(in the rows, 128 means zero)
Known rows, with every way that one mark hangs from another
K696{K416{K410}}: [133 128 111 118 133 139 121 111 107 141 120 139 113 134 132 143 100 125
 162  84  99 153 140 146 112 142 151 151 143  95 117 135 151 136 115 149
 136 126  88 110  98 108 109]
K410{K748 K808}: [159  90 160 102 123 140 119 126 143 127 132 109  96 123 180 155 150 154
 145 119 163 111  97 111 100 173 116 101 134 144 105 112 144 173 138 126
 115 146 158 142 128 130 152]
K696{K416{K410{K748}}}: [146 106 115  90 122 139 105 104  97 123 114 124 107 120 174 151 117 146
 173  88 113 141 119 137  91 153 159 127 135  96 104 127 156 151 121 161
 122 133 108 116  93  93 126]
K909{K213}: [109 121 124 109 153 126 131 117 160 149 124 127 103 128 125 132 132 130
 109 119 138 120 133 135 123 120 121 129 118 139 138 142 115 121 113 139
 120 121 137 119 140 135 120]
K433{K416{K410{K399 K748 K808{K174}}} K796}: [151 104 193  58 127 115  84 130 121 111 153 158  59 184 166 220 158 168
 177  86 153 112 147  91  15 125 162 109 167 130  63 120 150 231  99  99
 158 163 200 132  87  79 164]
K914{K867{K179{K213}}}: [129 151 192 123 147 135 110 125 160 129 166 108 102 183 131 134 152 126
 155  95 143 105 111 164 121 100 127 141 132 114 142 115 103 122 121 175
 129 109 138 109 116 157 115]
K416{K410{K399{K646{K796}} K748 K808{K174}}}: [162  79 230  79 156 153  99 128 111  78 164 103  37 151 184 207 199 152
 168 105 158  86 132  72  66 140 114  90 169 125 102 107 146 209 114 141
 148 178 185 169 117 118 173]
K916{K399{K646{K796}} K995{K174{K808}}}: [141 130 174 113  86 152 105 174 120 104 173 130  83 149 122 132 170 107
  75 113 170  94 116 107 126 126  95 153 184 145 127  97 141 159 125 114
 148 140 104 114 130 140 137]
K909{K213{K179} K696}: [110 151 134 101 181 114 138 107 177 147  99 129 127 133 120 148 121 120
  83  96 163 115 136 122 106 117 103 130 142 133 140 131 108  77 130 122
 114 118 142  96 133 134 117]
K914{K867{K179}}: [136 137 176 121 124 146 120 131 155 134 161 129 113 159 145 150 143 123
 159  86 141 109 117 162 135 106 132 141 146 108 133 118 108 118 114 156
 129 113 102 116 115 141 113]
K995{K174{K808} K916{K914}}: [132 108 146 146  90 146  83 198 171 133 165 152  96 137 118 151 165 124
 111 149 163 104 148 148 127 189 121 140 109 138 133 114 167 158 146 109
 138 108 110 117 114 152  88]
K995{K174{K808} K916}: [115  99 156 150 115 133  78 184 195 124 156 145 113 149 103 157 175 118
 122 138 156  98 148 138 143 175 124 144 117 161 145 109 158 146 116 130
 151 113 101 127 100 141  93]
K410{K808}: [144 110 157 126 127 132 135 129 154 137 134 123 110 139 139 148 135 136
 133 122 149 126 119 121 118 161 115 128 135 142 119 117 141 154 134 112
 123 142 142 135 139 143 135]
K867{K179}: [122 129 162 122 118 119 114 129 134 162 161 128 129 156 127 141 129 130
 140 108 144 110 112 148 140 118 140 136 144 124 136 114 130 128 128 135
 124 123 133 132 106 136 112]
K696{K416{K410{K399 K748 K808}}}: [173  98 149  71  95 149  97  92 114 122 136 100  58 137 212 186 139 145
 174  80 137 129 113 108  58 191 128 120 149 108  75 118 174 197 125 146
 146 138 125 129  84  95 156]
K995{K916{K399{K646{K796}} K914{K867{K179}}}}: [164 148 193 102 121 169  86 213 123 129 223 160  51 136 147 177 189  89
 117 121 173  87 125 132 120  87 127 105 174 101 135 108 107 127 138 130
 123  95  91 117 100 174 136]
K410{K399 K808{K174}}: [131 102 191 113 110 134 127 115 137 121 150 114  96 153 154 164 176 140
 149 119 157 106 138 103  72 158 109 127 132 129  88 118 141 187 131 117
 156 152 190 153 134 125 146]
K213{K179}: [142 144 140 131 136 136 122 130 130 132 140 131 156 138 147 138 119 117
 114 104 139 119 109 127 112 119 117 128 150 131 126 115 128  87 137 114
 141 126 130 113 129 118 134]
K416{K410{K399{K646} K748 K808}}: [161  90 181  80 133 157 100 126 122  95 144  82  59 145 190 185 167 148
 175 116 145 101 121  77 100 160  83  96 153 137  83 105 161 190 120 146
 129 156 132 162 110 111 161]
K916{K399{K646{K796}} K914{K867} K995{K174}}: [170 159 164 103  53 179 132 182  61  92 181 156  52 141 169 136 176  95
  92 121 159 100 124 120  95 106  99 139 169  99 102 118 116 149 145 112
 133 121  78  80 142 155 159]
K916{K914{K867{K179}} K995{K174{K808}}}: [146 140 180 126  44 170 117 166 150 146 192 142  92 184 145 130 142 134
 126  87 165  97 116 177 118 161 121 178 144 100 120 108 139 156 146 117
 130 120  90  83 131 167  83]
K646{K399 K796}: [153 154 138 108 135 125 115 141 104 109 157 127  89 117 139 165 157  85
  86 116 144 124 154  92 116  85 148  97 171 124 155 132 117 132 147 104
 140 124 137 139 110 127 181]
K433{K416{K410{K808{K174}}} K796}: [127 113 185 111 164 113 119 145 144 137 134 189  97 190 107 193 128 152
 166  94 133 135 159 123  61 107 172 151 172 135  89 126 145 197 103  85
 147 167 185 123 117 111 122]
K995{K916{K399{K646} K914}}: [134 130 131 120 112 154 107 200 100 131 175 150  91 108 126 131 157 110
 104 172 150 107 137 117 129 123 101 105 137 131  95 116 143 127 156 117
 113 105 109 129 115 154 132]
K399{K646{K796}}: [152 121 169 112 175 144 121 143 136  97 152 132  93 119 131 152 142 107
 108 135 142 112 125  96 137 105 126 113 158 141 166 121 119 123 113 129
 129 142 118 139 130 131 135]
K433{K796}: [133 129 138 109 137 116 114 141 136 121 146 159 109 140 124 159 126 129
 124 122 135 142 124 104 110 100 135 122 150 136 139 140 130 143 104 107
 138 135 132 123 114 123 127]
K433{K416 K796}: [144 145 132  96 139 102 115 149 149 129 140 179 114 156 112 163 106 123
 114 119 134 135 141 120  82  82 166 134 163 148 124 138 127 142  99  84
 140 134 137 105  95  95 127]
K696{K416{K410{K748 K808}}}: [161  86 147  91 130 148 107 102 120 136 122 125  85 129 185 171 125 152
 178  82 131 137 106 131  79 189 143 129 147 109  88 116 169 181 124 146
 122 142 119 124  99 110 126]
K916{K399{K646} K914{K867{K179}} K995}: [148 156 164  96  67 179 135 169  83 144 190 135  85 153 158 114 144 121
 132 108 156 102 104 144 122  92  97 147 174  84  87 113 116 124 155 122
 102 116  92  95 137 170 131]

Rows
[126 132 144 122  47 163 125 174 110 124 163 127  92 145 131 111 143 123
  89 133 161 100 124 126 124 152  73 160 149 123  87 101 164 153 153 101
 127 127 109 111 147 150 112] : K916{K399{K646} K914 K995{K174{K808}}}
[144 131 160 113  91 144  83 216  92 108 202 169  58 119 143 175 197  86
  78 167 171  87 143 110 118 122 116 102 149 135 114 107 141 155 143 113
 136 105 100 119 103 155 142] : K995{K174 K916{K399{K646{K796}} K914}}
[148 149 158  80 153 121 102 152 126  96 151 158  77 175 123 190 117 112
 143 113 125 126 166  87  87  65 132 130 184 135 103 131 140 157  79 105
 159 144 113 136  78  72 145] : K433{K416{K410{K399{K646}}} K796}
[132 111 186 123 126 139  63 211 164  96 186 146  76 133 112 175 206  92
  84 141 177  81 140 107 142 131 104 123 163 165 139  95 149 151 111 130
 154 107 100 139  96 148 120] : K995{K174{K808} K916{K399{K646{K796}}}}
[122 129 135 140  55 139  73 206 136 144 175 152  92 135 118 150 177 123
  88 140 165 102 148 135 116 173 108 135 125 122  94 103 167 170 158 110
 140  93 115 117 103 157 106] : K995{K174{K808} K916{K399 K914}}
[155 141 161 111  59 168 112 186  96 118 182 140  67 143 134 136 154 110
  63 123 176 100 118 110 110 141  97 147 173 121 119 105 147 164 151  88
 140 134 109 106 142 152 133] : K916{K399{K646{K796}} K914 K995{K174{K808}}}
[199 116 192  64 153 145  96 136 130  89 154 118  38 156 180 212 152 126
 151  98 157  99 131  76  68 133 141  92 187 145  99 102 146 198 104 116
 147 162 143 152  86  87 183] : K433{K416{K410{K399{K646{K796}} K748 K808}}}
[100  77 171  65 188 124 126  76 162 150  80 136  64 130 150 186 152 169
 162  74 154 126 146 137  53 178 137 135 127 109  94 132 151 186 120 156
  96 147 177 107 129 133 101] : K909{K213 K696{K416{K410{K748 K808{K174}}}}}
[139 142 123 127  43 142 139 151  73 135 156 145 106 153 145 110 127 130
 113 136 139 119 121 138 109 156 127 154 124 114  98 127 146 156 159  94
 123 137 110  86 139 146 122] : K916{K914 K995{K174}}
[163 151 122 124  75 180 156 141  95 129 146 145 100 140 158 111 119 133
 140 116 124 136 120 147  98 135 125 144 135  85 116 139 113 131 156 106
 115 133  95  76 160 158 136] : K916{K914{K867} K995}
[181 132 159  64 152 138  91 133 107  75 147 128  50 151 169 195 148 117
 144 103 138 102 142  83  74  97 149  88 182 130 106 113 127 174  95 126
 144 149 124 139  72  73 176] : K433{K416{K410{K399{K646{K796}} K748}}}
[151 170 109 109  45 170 144 158  59 135 147 144  97 132 162 107 132 129
 115 112 131 132 119 144  86 118 109 146 149  73  79 130 113 141 168 104
 114 112  93  79 152 158 155] : K916{K399 K914{K867} K995}
[146  70 219  79 135 154 117 116 144  85 156  89  77 137 195 173 195 149
 161 130 172  76 112  81  74 156  90  95 141 155  80 104 155 192 120 143
 140 165 188 173 130 111 155] : K410{K399{K646} K748 K808{K174}}
[133 156 109 115   4 136 127 164  38 146 161 149 101 143 152 108 146 127
  87 131 145 113 122 134  95 139 119 151 135  98  62 121 145 162 175  92
 121 120 118  85 137 146 145] : K916{K399 K914 K995{K174}}
[137 124 173 133  89 174  87 221 167  98 177 151  75 133 135 162 199 106
 111 139 163  88 153 142 133 148  69 137 128 127 100 100 157 140 137 143
 139  85  65 119 117 158 100] : K995{K174{K808} K916{K399{K646} K914{K867}}}
[113 137 134 132  42 137 107 156 115 137 153 129 119 157 116 116 153 133
  92 104 150 105 124 134 116 150 103 169 151 128  90 107 153 163 142 108
 142 122 117 105 127 141 130] : K916{K399 K995{K174{K808}}}
[139 160  92 113  38 145 143 153  39 163 151 140 108 129 147  99 119 135
  95 127 136 132 116 126  99 129 121 136 148  86  81 129 127 149 180  84
 110 128 129  92 145 151 156] : K916{K399 K914 K995}
[196  95 207  63 140 154 104 127 139  82 171  88  37 122 204 192 184 127
 127 128 180  88  97  64  83 151 100  78 168 153 123 102 138 187 115 124
 141 157 150 164 109 118 185] : K410{K399{K646{K796}} K748 K808}
[123 122 144 124  78 143  96 204 101 117 183 161  85 124 136 149 182  98
 101 174 157  87 144 128 130 131  96 115 125 138  84 109 156 143 147 126
 126  99  96 125 104 148 123] : K995{K174 K916{K399{K646} K914}}
[125 156 181 128  67 137  70 196 117 136 216 151  69 181 136 157 205 101
 124 125 173  85 132 174 106 116 126 133 122 109  91 107 127 153 152 159
 129  68 115  89  90 181 119] : K995{K174 K916{K399 K914{K867{K179{K213}}}}}
[145 153 134 125  16 171 119 174 108 123 158 142  93 155 147 120 152 132
  96  96 155 116 131 159  99 160  88 171 140  87  83 111 142 164 158 112
 136 107  85  78 145 158 124] : K916{K399 K914{K867} K995{K174{K808}}}
[182 120 163  60 116 115  85 137 132 117 149 143  50 174 175 219 137 151
 157  87 149 123 137  83  35 129 156 107 180 136  69 119 155 219  98  88
 146 153 157 135  74  78 173] : K433{K416{K410{K399 K748 K808}} K796}
[111 125 133 134  76 112  77 185 110 127 169 152 108 132 128 149 192  98
 104 149 150  99 146 132 124 133 128 129 130 142  84 115 144 142 131 131
 138  97 103 117  89 139 136] : K995{K174 K916{K399}}
[152 153 137 123  42 167 146 154  85 114 157 151  90 155 163 119 143 120
 131 120 136 116 129 156 100 141 120 159 126  97 100 133 129 146 151 116
 125 127  74  70 145 149 129] : K916{K914{K867} K995{K174}}
[140 151 117 111  70 160 144 160  55 141 155 136  99 124 142  97 124 124
  99 143 140 120 116 111 115 114  94 132 155 107  83 124 132 131 165  96
 100 129 116 106 151 149 145] : K916{K399{K646} K914 K995}
[136 125 175 114 120 128  82 201 117  97 189 158  73 125 128 175 214  82
  93 155 169  82 138 109 132 104 122 111 159 158 122 103 135 142 114 131
 141 106  95 133  89 141 147] : K995{K174 K916{K399{K646{K796}}}}
[150 141 146 119 116 177 112 204 119 111 167 152  81 112 145 146 175 104
 126 150 141 109 142 126 124 110  89 109 140 112  94 121 128 118 145 139
 111  91  78 118 122 160 136] : K995{K916{K399{K646} K914{K867}}}
[140 156 178 101  36 166 126 174  78 132 200 144  80 170 160 127 166 109
 128 110 162  84 115 163 119 103  95 159 162  99  74 103 132 140 146 130
 116 107  78  91 125 161 120] : K916{K399{K646} K914{K867{K179}} K995{K174}}
[145 151 153 114  76 151  89 197 114 164 195 160  88 138 145 157 175 117
 132 116 156 106 127 161 118 115 136 119 144  87  96 115 118 133 155 131
 117  85  97 106  97 176 125] : K995{K916{K399 K914{K867{K179}}}}
[140 138 150 134  57 160  83 212 151 124 171 155  83 138 136 161 193 118
 103 125 159 102 154 158 111 167  96 143 125 111  98 107 153 154 147 132
 143  81  85 101 113 161 105] : K995{K174{K808} K916{K399 K914{K867}}}
[160 159 131 101  84 167 134 167  51 127 172 146  71 127 149 123 134 114
  80 134 153 114 111  93 104 103 116 119 180 104 112 120 118 144 163  86
 117 140 122 104 152 158 166] : K916{K399{K646{K796}} K914 K995}
[143 133 176 133  77 151  85 188 144 137 206 172  87 163 151 174 184 107
 150 128 163  88 138 173 130 141 143 138 119 113 120 115 138 139 135 139
 133  89  77  95  91 166  97] : K995{K174 K916{K914{K867{K179}}}}
[145 166 128 118  15 160 134 164  58 119 162 150  90 149 166 118 156 119
 111 112 141 116 127 155  89 127 104 158 137  84  61 124 126 151 161 113
 123 103  80  71 141 154 149] : K916{K399 K914{K867} K995{K174}}
[146 164 122 112  71 159 129 161  89 127 140 144  98 116 159 135 141 121
 110 113 132 133 139 147 101 119  97 123 131  76  85 125 121 138 156 125
 122  93 105 103 144 149 142] : K916{K399 K914{K867}}
[122 133 144 113  67 138 127 155  77 109 155 132 110 145 135 108 161 107
 105 139 152  95 120 121 130 111  95 153 158 141  73 109 149 140 133 130
 124 126  97 111 127 136 143] : K916{K399{K646} K995{K174}}
[115 122 144 121 139 138  98 183 127 120 162 142 105 117 117 135 175 105
 120 162 144 105 138 112 138 104 105 110 148 152 106 112 132 121 126 139
 118 109 106 141 106 140 141] : K995{K916{K399{K646}}}
[142 119 161 147  90 169  89 198 183 109 169 160  87 143 135 161 178 119
 127 136 149 107 154 160 124 181 110 145 105 122 137 117 153 148 133 135
 143  97  76  96 118 161  87] : K995{K174{K808} K916{K914{K867}}}
[143 127 188  92 133 112 105 141 130 123 153 172  77 196 129 212 147 149
 159  88 141 123 168  99  36 107 154 142 175 129  75 125 148 213  95  87
 169 165 190 133  99  91 151] : K433{K416{K410{K399 K808{K174}}} K796}
[132 150 165 116  43 138  72 203 109 146 209 168  80 155 151 171 195 106
 127 117 168  87 137 172 113 125 126 132 130 101  81 103 135 144 148 136
 128  76  88  98  87 169 113] : K995{K174 K916{K399 K914{K867{K179}}}}
